What can hang from each mark
bapi: noliz
fisu: dovazu rifo
dovazu: fisu rifo
sevin: rifo
rifo: sevin
noliz: bapi kuro nemi
kuro: noliz
nemi: bapi fisu noliz

Each row was made from one small tree. The marks that hang from a mark follow it in brackets, in alphabetical order. Every link used is in the known rows. Write each row's tree.
Known rows
bapi{noliz{kuro nemi}}: [ 0.98 -1.24 -0.76 -0.72  1.51 -0.25  1.27  0.09 -1.95 -0.19  0.85  0.23
  0.74  0.16 -1.86  0.72  0.54 -0.67]
bapi{noliz{kuro nemi{fisu{dovazu rifo{sevin}}}}}: [ 1.04 -0.78 -0.06 -0.90  1.47 -0.35  1.35 -0.75 -1.37  0.55  0.01  0.20
  0.51 -0.10 -0.70  0.67 -0.75 -1.00]
kuro{noliz{bapi}}: [-0.44 -1.15 -1.05 -1.09  0.73 -1.09  1.04 -0.57 -1.73 -0.34  0.44  0.39
  0.20 -0.20 -2.90  0.56  0.36 -2.07]
bapi{noliz{kuro nemi{fisu{dovazu{rifo}}}}}: [ 1.19 -0.96 -0.60 -1.06  1.81 -0.21  1.35 -0.53 -1.92 -0.11 -0.11  0.71
  0.62 -0.14 -1.23  0.60  0.08 -1.40]
nemi{bapi fisu{dovazu rifo{sevin}}}: [ 0.25  0.46  0.26 -0.81 -0.13 -0.60  1.33 -1.67  0.22 -0.13 -1.55  0.12
 -0.47 -0.60  0.39  0.29 -3.72  0.28]
nemi{bapi fisu{dovazu}}: [ 0.51  0.36  0.16 -0.85 -0.22 -0.18  1.37 -1.43 -0.41 -0.40 -1.30  0.12
 -0.45 -0.41 -0.53  0.16 -2.84 -0.21]
kuro{noliz{nemi}}: [-0.78 -1.31 -0.47 -0.97  0.85 -0.85  1.09 -0.69 -1.94 -0.36 -0.48  0.21
  0.11 -0.25 -1.68  0.91  0.84 -2.36]
noliz{bapi kuro nemi{fisu{rifo}}}: [ 0.79 -1.23  0.41 -0.67  1.12 -0.40  0.76 -1.88 -2.14 -0.54  1.47  1.09
  0.80 -0.52 -5.50  0.64  0.29 -2.23]
nemi{bapi fisu{dovazu{rifo{sevin}}} noliz}: [ 0.93 -0.31 -1.33 -0.98 -0.11 -1.02  1.46 -1.45 -0.29 -0.63 -3.40  1.34
 -0.19 -1.16  1.97 -0.75 -2.78 -0.71]
sevin{rifo}: [ 0.23 -1.03 -1.45 -0.35  0.77 -0.76  1.18  0.36  0.09 -1.38 -1.20  0.31
 -0.23 -0.50 -1.82  0.99 -0.68  1.13]
bapi{noliz{kuro nemi{fisu}}}: [ 1.03 -1.16 -0.08 -0.77  1.30 -0.20  1.46 -0.24 -2.10  0.10 -0.21  0.11
  0.71  0.47 -2.27  0.45  0.22 -1.43]
nemi{noliz}: [ 0.54 -0.94 -1.68 -0.48  0.64 -1.07  1.22 -0.05 -0.59 -0.39 -1.78  0.74
 -0.03 -0.54  0.31 -0.20 -1.02 -1.07]
noliz{bapi kuro nemi{fisu{dovazu}}}: [ 1.11 -1.15  0.13 -0.94  1.08  0.09  0.65 -2.07 -2.08 -0.28  2.02  0.93
  0.61 -1.04 -4.08  0.70  0.28 -2.03]
dovazu{fisu{rifo{sevin}}}: [ 0.02 -0.41  0.12 -0.74  1.30 -1.09  1.33 -0.01 -0.67 -0.21  0.84  0.31
  0.21 -1.15  0.04  1.12 -2.02 -0.60]
kuro{noliz{bapi nemi{fisu{dovazu rifo{sevin}}}}}: [-0.45 -1.14 -0.28 -1.18  0.94 -1.09  0.97 -1.89 -1.76  0.29  0.16  0.49
  0.18 -0.65 -2.47  0.74 -0.10 -2.73]
nemi{bapi fisu{dovazu rifo} noliz{kuro}}: [ 1.12  0.38 -0.02 -0.79 -0.09 -0.82  1.53 -2.15 -0.03 -0.22 -2.99  1.94
  0.01 -0.84 -0.85 -0.31 -3.18 -1.60]
fisu{dovazu{rifo{sevin}}}: [ 0.38 -0.43 -1.60 -1.08  1.38 -0.52  0.79 -0.39 -0.31 -0.48  0.23  0.36
 -0.37 -1.68  3.09  0.82 -1.52  0.47]
bapi{noliz{kuro nemi{fisu{dovazu}}}}: [ 1.15 -0.83 -0.18 -0.93  1.50 -0.07  1.41 -0.62 -1.81  0.35  0.15  0.26
  0.53  0.14 -1.53  0.64 -0.21 -1.32]

Which tree is each row?
[ 0.09 -0.85  0.10 -0.54  0.11 -0.30  1.18 -1.25 -1.57 -0.98 -0.73  0.06
  0.06 -0.14 -2.36  0.27 -0.91 -0.66]
noliz{nemi{bapi fisu}}
[-0.47 -0.92 -0.27 -1.16  1.21 -1.09  1.02 -1.94 -1.88  0.06  0.12  0.84
  0.14 -0.34 -3.71  0.79  0.08 -3.12]
kuro{noliz{bapi nemi{fisu{dovazu rifo}}}}
[-0.60 -1.48 -0.21 -1.05  0.76 -1.22  1.06 -1.51 -2.02  0.01 -0.19  0.34
  0.32 -0.31 -3.23  0.57  0.37 -2.75]
kuro{noliz{bapi nemi{fisu{rifo{sevin}}}}}
[ 0.08  0.20 -0.65 -0.74  1.23 -0.77  0.87 -0.84  0.57  0.34  0.30  0.08
 -0.58 -1.28  2.15  1.11 -2.86  0.50]
fisu{dovazu rifo{sevin}}
[ 0.91 -0.88  0.01 -0.72  1.52 -0.47  1.49 -0.42 -1.80  0.11 -0.35  0.37
  0.69  0.52 -2.72  0.60 -0.17 -1.51]
bapi{noliz{kuro nemi{fisu{rifo}}}}
[ 1.09 -1.49 -0.23 -1.10  1.19 -0.12  0.56 -1.97 -2.13 -0.52  1.81  1.05
  0.71 -1.62 -2.48  0.63  0.42 -1.69]
noliz{bapi kuro nemi{fisu{dovazu{rifo{sevin}}}}}
[-0.47 -1.54 -0.31 -1.09  0.78 -0.94  1.06 -1.38 -2.43 -0.22 -0.03  0.44
  0.36 -0.07 -4.10  0.51  0.89 -3.11]
kuro{noliz{bapi nemi{fisu}}}
[-0.69 -0.63  0.15 -1.15  0.23 -0.97  1.28 -1.83 -1.33 -0.07 -1.45  0.34
 -0.11 -0.49 -0.85  0.70 -1.00 -2.05]
kuro{noliz{nemi{bapi fisu{dovazu rifo{sevin}}}}}
[ 0.20 -1.10 -0.98 -1.11  1.56 -1.02  1.22  0.43 -1.37 -1.05  0.59  0.70
  0.41 -1.79  1.75  0.84 -0.89 -0.42]
dovazu{fisu rifo{sevin}}
[-0.69 -1.04  0.10 -1.01  0.06 -0.79  1.38 -1.34 -2.01 -0.58 -1.62  0.27
  0.11  0.00 -2.38  0.43  0.02 -2.42]
kuro{noliz{nemi{bapi fisu}}}
[-0.66 -0.40  0.14 -1.13  0.44 -0.92  1.32 -1.88 -1.39 -0.24 -1.44  0.70
 -0.10 -0.25 -2.09  0.73 -0.82 -2.44]
kuro{noliz{nemi{bapi fisu{dovazu rifo}}}}
[ 0.79 -0.75 -0.77 -0.83  1.62 -0.35  1.45 -0.35 -1.52  0.34 -0.26 -0.15
  0.16  0.41 -1.08  0.48 -0.66 -0.90]
bapi{noliz{nemi{fisu{dovazu}}}}
[ 0.66 -0.95  0.82 -0.68 -0.06  0.09  1.11 -1.55 -1.91 -1.01 -0.28  0.58
  0.54 -0.46 -2.84  0.43 -0.32 -1.24]
noliz{kuro nemi{bapi fisu}}
[ 0.87 -0.17  0.06 -0.54 -0.42 -1.07  1.63 -1.59 -0.53 -0.60 -3.52  1.69
  0.31 -0.29 -2.03 -0.55 -2.48 -1.69]
nemi{bapi fisu{rifo} noliz{kuro}}
[ 0.92 -0.44 -0.87 -0.73  0.21 -0.36  1.47 -0.02 -1.12 -0.85  0.08  0.28
  0.40  0.15 -1.66  0.19 -1.25  0.70]
nemi{bapi{noliz{kuro}}}
